Known rows, with every step that occurs:
romez, poko, romo, lene, mafig: 0.515,1.343,-0.030,2.754,-0.260,0.392,1.989,3.015,2.343,0.054,-1.206,-1.641,1.626,-1.116,1.458,-0.757,0.153,0.444,-3.066,-1.782,1.410,0.751,0.868,2.844,-1.356,-2.265,-1.200,-0.079
romez, poko, vira, romo, lene, mafig: 1.680,-0.156,-0.345,1.076,-3.371,1.390,-0.967,3.922,1.284,0.282,-1.969,0.551,-0.009,0.407,-0.938,0.320,1.182,-0.726,-2.328,0.850,-1.284,-0.218,1.696,-0.920,-2.135,-2.177,-2.203,-0.518
romo, vira: 0.413,-1.498,-1.286,-1.408,1.331,1.406,1.007,-0.778,1.514,1.105,1.938,0.286,2.338,0.418,3.201,0.236,1.586,2.202,2.012,-0.488,-0.572,1.156,-0.450,2.012,-1.629,1.809,0.011,-0.257
romez, poko, sasebiz: -2.963,2.087,1.277,0.599,-0.571,1.033,0.180,0.764,-0.608,0.934,1.490,-0.689,0.658,3.006,0.163,-1.603,-1.969,-0.780,0.879,0.934,1.753,-1.276,-4.994,-4.394,-1.837,-1.942,-1.122,3.041
romez, poko: -1.101,0.346,0.186,-1.400,0.696,0.924,-0.313,1.474,0.456,0.688,1.799,-0.570,0.385,1.259,0.244,-0.157,-0.934,-0.027,0.921,0.110,3.662,0.322,-1.649,-2.288,-2.929,0.181,-0.754,1.052
zegit, mafig: 0.853,-0.465,-1.513,0.096,0.453,-0.346,1.559,0.789,1.643,1.578,-1.090,-0.389,1.262,-1.833,-1.513,1.010,-0.350,0.025,-1.654,-2.660,-1.008,1.496,2.299,4.567,-0.755,1.067,-0.927,-0.510
lene, mafig: 1.397,-0.694,-1.519,0.202,1.330,-0.670,0.860,0.639,1.772,1.698,-0.897,-0.371,1.703,-0.798,-1.641,0.708,0.106,0.706,-1.403,-2.784,-1.159,0.963,2.503,4.239,-1.021,0.640,-1.477,-2.186
poko, romo, lene, mafig: 1.424,0.809,-1.448,3.749,1.285,-0.519,2.935,1.665,2.260,-0.188,-2.019,-1.774,2.001,-2.841,0.988,-0.143,1.315,1.571,-3.476,-3.255,-1.309,1.565,3.002,6.036,-0.861,-0.958,-0.624,-0.888
romez, poko, vira: -1.015,1.089,1.314,-3.114,0.067,0.844,-2.554,1.347,0.843,-0.270,1.481,0.478,-0.287,3.033,-1.587,-0.371,-1.753,-0.688,2.407,2.482,0.989,0.065,-1.084,-5.678,-4.110,-0.448,0.293,-0.170
lene, romo, sasebiz, poko: 2.434,-2.825,2.247,-0.273,-0.145,-1.129,0.563,-2.827,-1.162,0.225,-1.151,0.326,1.517,-1.954,2.537,0.421,2.332,0.293,1.955,2.082,1.513,-0.083,0.199,0.788,2.457,2.119,-0.083,1.148
vira, romo, lene, mafig: 2.689,-1.412,-3.244,3.902,-1.039,0.560,2.205,2.790,1.253,1.122,-2.530,-0.515,0.824,-2.860,0.482,1.243,2.923,0.799,-4.205,-3.342,-1.169,1.184,3.214,5.597,-0.237,-0.407,-2.477,-0.267
sasebiz, poko: 0.604,-0.684,0.654,-1.318,2.304,-0.333,0.856,-0.125,0.719,-0.065,0.892,0.846,-0.022,-1.948,0.575,0.766,-2.441,-1.623,2.761,1.087,2.075,1.009,0.386,-1.490,-0.638,1.012,-0.684,0.354
vira, poko, romo: -3.168,3.259,-1.288,1.113,1.045,-0.244,0.642,0.857,-0.276,-2.306,1.817,-2.207,-3.356,0.555,-2.118,-0.910,-2.437,-1.682,-1.305,-0.708,3.792,-0.502,-1.334,-1.599,-2.433,0.280,1.742,0.521
lene, romo: 0.174,-2.711,-2.009,-0.094,-0.452,-0.932,0.341,0.322,0.150,0.414,-0.904,-0.722,1.607,-1.071,-0.079,1.077,3.004,1.198,-0.215,-2.485,0.011,-0.917,0.309,3.974,0.829,1.978,-0.784,-1.147
vira, romo, poko, misa: -0.246,1.748,-0.626,0.900,-1.174,0.863,-0.904,1.603,-4.438,0.706,1.097,1.185,-1.714,-1.518,0.269,-0.144,-1.007,-1.349,1.595,1.459,2.192,-0.306,-1.918,-3.041,-0.285,-1.511,0.505,0.838
mafig, lene: 1.319,-1.042,-1.294,0.252,1.722,-1.072,1.046,1.082,0.777,1.195,-0.381,-0.480,1.370,-0.972,-0.221,0.408,1.011,0.268,-2.174,-3.080,-1.094,1.727,3.182,3.418,-1.209,0.256,-1.808,-1.167
sasebiz, poko, romo: -0.029,1.147,0.337,0.809,1.975,-0.274,2.971,0.298,-0.582,-1.427,1.028,-0.677,-1.716,-2.837,1.604,-0.787,-4.343,-2.745,1.084,2.037,2.744,0.006,-1.327,-0.028,-1.295,-0.135,0.735,1.444
zegit, poko: -1.123,-0.587,-1.149,-3.490,2.952,1.511,-1.063,-1.149,-1.339,-1.254,0.817,-0.647,0.271,0.536,0.812,1.650,0.591,2.642,0.999,-2.380,1.360,0.313,-1.603,2.977,0.573,2.174,2.163,-0.631
vira, poko, bodeg: -3.727,2.544,-0.057,-1.315,-0.950,-1.039,-1.324,-0.680,2.627,-0.765,2.057,1.290,-0.786,3.157,-4.977,-0.457,-2.644,-1.174,-0.157,0.039,2.693,-0.549,-1.586,-5.527,-0.754,-0.962,0.767,0.017
mafig, lene, romo, vira, poko: -0.152,-2.963,-1.557,-1.224,-2.622,-0.547,-0.603,0.514,1.768,0.587,-0.905,0.385,2.048,1.450,0.904,0.860,4.635,0.490,-1.574,-3.485,-1.313,-0.928,1.860,3.839,2.896,1.498,-1.582,-3.424
bodeg, poko: -2.260,0.396,-0.085,-0.913,2.861,-1.388,-1.288,-0.521,0.903,0.225,1.792,-0.088,-2.694,-0.102,-2.392,0.045,-2.338,-0.432,1.478,-1.476,-0.219,0.900,1.044,-1.849,0.196,1.774,-0.254,-1.108
mafig, lene, romo, poko, misa: 1.178,-0.920,0.825,-0.346,-1.706,-2.005,-1.961,1.112,-2.269,1.520,-1.987,1.487,2.961,-1.317,0.221,0.408,3.253,0.328,0.488,-2.276,-1.383,-0.144,2.007,1.496,4.034,-1.334,-1.398,-3.607
zegit, mafig, lene, romo, poko, sasebiz: 2.069,-1.741,1.172,1.684,-3.569,-0.867,1.904,0.468,-1.261,2.239,-4.118,0.233,4.003,-0.555,1.258,0.119,1.365,-0.311,-3.748,-2.863,-4.345,-2.004,0.246,6.279,6.950,-3.182,-2.143,-0.278
mafig, lene, romo, vira, poko, sasebiz: -2.046,-1.096,-0.219,0.876,-3.807,-0.275,-0.043,-0.085,0.719,0.971,-1.175,0.290,2.508,3.212,1.154,-0.458,3.541,-0.153,-1.591,-2.548,-3.260,-2.417,-1.558,1.625,4.175,-0.589,-1.932,-1.646
romo, sasebiz: 1.312,-0.107,0.832,0.745,2.468,0.024,0.497,-2.713,-0.901,0.795,0.845,-1.064,1.023,-0.047,1.278,-0.406,1.795,2.600,0.583,0.658,1.468,2.043,0.601,0.175,-2.331,1.768,1.362,2.207

Rows:
2.723,-0.678,-2.005,2.299,-1.735,0.393,-0.192,2.726,1.521,0.005,-2.827,0.485,0.119,-1.246,-1.332,0.986,2.026,0.284,-2.660,-0.606,-3.992,0.707,3.427,2.345,-1.444,-1.120,-1.638,-1.208 -> poko, vira, romo, lene, mafig
-4.010,2.179,0.896,1.045,1.580,-1.239,-0.806,-0.987,-0.270,0.465,1.165,-0.139,-2.222,1.511,-2.382,-1.395,-3.252,-1.126,1.413,-0.658,-2.252,-0.588,-2.388,-3.977,1.348,-0.283,-0.662,0.871 -> bodeg, poko, sasebiz
-0.615,1.362,-0.212,3.134,1.812,-1.773,0.970,1.054,2.561,-0.418,-1.140,-1.285,-1.431,-2.306,-1.195,-0.581,-0.974,0.161,-2.480,-3.350,-2.489,1.517,3.401,3.324,1.803,-0.592,-0.721,-2.014 -> bodeg, poko, romo, lene, mafig
-3.255,1.306,-0.057,-2.503,-2.095,0.513,-0.847,-1.682,3.508,-0.093,2.847,2.071,1.098,4.122,-1.448,-0.671,-1.122,0.087,1.425,1.188,1.358,-0.691,-2.512,-4.558,-0.108,-0.467,1.040,-0.332 -> romo, vira, poko, bodeg
3.896,-3.404,2.279,0.194,-0.550,-1.978,1.116,-1.936,-1.093,1.021,-2.234,0.584,2.342,-2.400,2.690,0.282,2.939,-0.250,-0.653,0.355,-0.528,0.276,2.943,3.469,3.687,0.958,-1.679,-0.221 -> mafig, lene, romo, sasebiz, poko
1.296,-1.778,1.056,-3.027,-0.943,0.005,-2.170,-0.508,-0.876,-0.868,-1.034,0.904,1.528,1.114,0.515,0.898,1.302,1.200,2.707,1.886,-1.283,-1.842,-0.666,-1.613,2.145,-0.338,1.218,-1.472 -> lene, romo, poko, vira
2.936,-2.581,1.208,-2.480,-1.325,-0.784,-1.718,0.389,-0.767,-0.088,-2.186,0.883,2.486,0.587,0.640,0.781,2.264,0.667,-0.124,0.216,-3.199,-1.328,2.155,1.195,3.089,-1.536,-0.248,-2.882 -> mafig, lene, romo, poko, vira
-2.820,2.102,-0.307,1.020,2.348,-1.147,0.554,-0.301,-0.398,-1.258,1.999,-1.597,-4.417,-0.932,-1.358,-1.504,-4.084,-1.733,-0.232,-0.316,0.357,0.115,-0.596,-0.316,-0.356,0.536,1.184,0.188 -> bodeg, poko, romo
0.847,0.743,3.600,-0.816,0.114,-0.916,0.836,-4.303,0.917,0.402,1.473,2.227,1.456,0.298,0.312,-1.340,-2.954,-0.795,2.455,5.077,2.136,0.671,-1.253,-4.984,0.301,-0.993,1.180,2.972 -> romo, sasebiz, poko, bodeg
3.433,-1.095,0.091,1.196,-1.559,0.135,0.325,2.439,1.602,-0.358,-2.986,2.053,-0.418,-2.470,-0.639,1.091,-0.293,-2.249,-0.413,1.802,-3.167,0.601,3.256,-0.154,0.232,-1.415,-2.129,-1.200 -> sasebiz, poko, vira, romo, lene, mafig
-1.387,2.423,1.776,1.865,2.504,-1.040,0.536,-3.052,-1.655,-0.640,1.910,-2.098,-4.015,-0.644,0.265,-2.339,-2.649,-0.074,-0.141,1.620,0.802,0.853,-0.655,-1.111,-0.294,0.816,2.389,2.561 -> bodeg, poko, romo, sasebiz
2.104,-1.045,-1.360,1.852,1.680,-0.701,1.045,1.530,3.472,1.135,-2.373,-0.306,3.637,-1.982,-0.102,1.356,3.369,2.768,-1.761,-4.308,-2.119,2.543,4.313,4.556,-0.414,0.287,-1.960,-2.036 -> romo, lene, mafig
2.039,-0.368,2.696,-0.474,2.449,-0.221,0.929,-3.004,-0.745,0.233,0.745,0.424,0.498,-1.353,2.122,-0.032,-0.751,0.020,2.609,3.174,2.437,1.815,0.237,-2.212,-0.622,1.521,0.583,2.252 -> romo, sasebiz, poko
1.550,-0.567,-1.207,0.650,-0.471,1.932,1.254,0.682,-3.154,-0.281,1.476,-0.302,-1.649,-1.117,2.421,0.508,-1.136,-0.414,-0.578,1.297,3.029,-0.916,-2.261,0.111,-0.003,-0.985,0.511,2.956 -> vira, romo, poko
0.640,-0.192,-0.555,1.707,-1.285,-0.743,-1.923,2.166,1.805,-0.233,-2.307,1.067,-3.101,-0.870,-3.533,0.478,-0.297,-0.997,-1.719,-0.728,-5.424,0.479,3.909,-0.538,1.007,-0.589,-1.727,-2.321 -> bodeg, poko, vira, romo, lene, mafig
0.579,0.426,-1.209,0.485,2.044,1.039,1.181,0.311,0.594,-1.794,-2.243,-1.735,1.653,-1.670,2.074,1.032,1.936,3.452,-2.912,-4.369,-0.838,0.747,0.774,8.098,1.971,-0.091,1.701,-1.428 -> zegit, poko, romo, lene, mafig
-0.282,0.859,1.387,0.416,-0.670,0.007,-2.428,-1.988,-2.666,-0.358,1.292,0.269,-5.784,0.821,-2.236,-1.300,-2.006,-1.322,0.521,4.259,-2.167,-0.163,0.282,-4.820,-1.085,0.776,1.423,1.893 -> bodeg, poko, vira, romo, sasebiz
-4.511,3.196,0.102,1.318,0.230,-0.119,-0.693,0.247,-0.144,-0.220,0.973,-0.616,-1.384,3.233,-3.200,-0.728,-1.361,-1.117,0.172,-0.944,1.231,-0.906,-3.128,-5.110,-0.821,-0.591,0.081,1.456 -> vira, poko, sasebiz
0.684,-3.974,-1.830,-1.266,-1.359,0.619,0.753,-0.705,1.151,0.996,-0.009,0.101,3.524,-0.239,3.665,1.001,4.376,2.465,1.348,-1.553,-1.389,-1.098,-0.419,4.775,1.511,2.203,-0.599,-1.626 -> lene, romo, vira
-3.669,2.447,-0.140,-1.471,-0.299,0.096,-3.030,0.316,0.619,0.849,2.223,1.893,0.115,2.104,-1.509,-0.228,1.265,-0.190,4.099,-0.461,0.791,1.113,-0.397,-4.963,-1.699,1.418,0.420,-3.003 -> romo, vira, poko, misa
-0.614,-0.330,-1.961,-3.144,-0.529,2.680,-2.053,0.018,-3.396,-2.418,0.231,0.257,-3.089,1.285,-0.335,1.016,-0.563,0.276,-0.055,1.087,-0.775,-1.654,-2.258,0.804,-0.636,0.700,2.422,0.127 -> zegit, poko, vira, romo
2.471,-2.020,3.380,-1.918,-0.563,-1.110,-1.596,-2.929,-1.005,-0.541,-1.709,1.323,0.726,-0.185,0.754,0.224,1.362,-0.367,3.508,4.834,-1.258,-0.469,0.797,-2.596,1.241,1.364,0.770,-0.083 -> lene, romo, sasebiz, poko, vira
-0.624,0.660,-0.571,-0.957,-2.827,1.971,-1.341,2.811,-1.560,-0.574,1.285,0.211,-3.339,1.865,-0.994,-0.765,-2.276,-2.656,-0.124,3.710,1.472,-1.698,-2.324,-4.645,-3.949,-1.056,-0.256,1.713 -> romez, poko, vira, romo
-1.753,3.471,0.910,2.012,1.238,-0.046,0.729,-2.085,-1.621,-1.561,1.737,-2.714,-3.100,0.979,-0.601,-1.837,-0.807,-0.016,-1.562,1.502,4.194,0.478,-1.478,-2.274,-2.444,0.733,3.167,2.804 -> vira, poko, romo, sasebiz
-0.871,1.615,1.628,0.526,1.186,1.170,0.570,-1.026,-1.972,0.427,1.065,-0.003,1.786,1.476,1.631,-0.778,-1.721,0.825,1.854,0.929,0.754,-1.035,-4.361,-3.120,1.159,-2.303,0.887,2.941 -> romo, poko, sasebiz
2.644,-0.672,0.907,1.590,-0.376,0.893,1.967,-1.701,-3.139,0.110,0.802,0.213,-2.361,-2.523,2.441,-0.294,-1.154,-1.944,0.410,4.090,3.259,0.320,-0.783,-1.096,-0.656,0.737,0.261,4.218 -> vira, romo, sasebiz, poko
0.271,0.065,-2.093,0.158,-1.196,1.005,-0.436,1.462,-1.391,-0.630,0.301,-0.034,-2.914,0.121,-1.338,-0.060,-1.072,-1.608,-0.313,2.241,-1.154,-0.815,-0.308,-1.316,-3.441,0.064,0.236,0.889 -> poko, vira, romo
-2.828,-1.015,-0.506,-2.310,-4.534,-0.275,-1.069,-1.680,2.986,-0.182,1.070,1.833,2.203,3.621,-1.023,-0.138,1.521,0.272,0.711,0.153,0.215,-2.772,-2.680,-1.590,2.763,0.164,0.463,-1.402 -> lene, romo, vira, poko, bodeg
-1.722,1.040,-1.388,-1.646,2.610,1.526,0.921,-0.892,-2.463,-2.622,1.138,-2.057,-1.422,-0.298,1.799,0.046,-1.375,1.619,-0.599,-1.397,2.076,-0.630,-2.982,4.521,0.054,0.926,3.583,0.787 -> zegit, poko, romo
0.936,0.494,1.769,-3.192,1.792,0.923,-2.003,-0.572,-0.531,-0.875,0.899,0.983,0.561,1.768,0.151,0.344,-1.511,0.941,3.268,3.001,-0.142,0.035,-0.684,-4.441,-1.022,-1.038,1.902,-0.083 -> romo, poko, vira
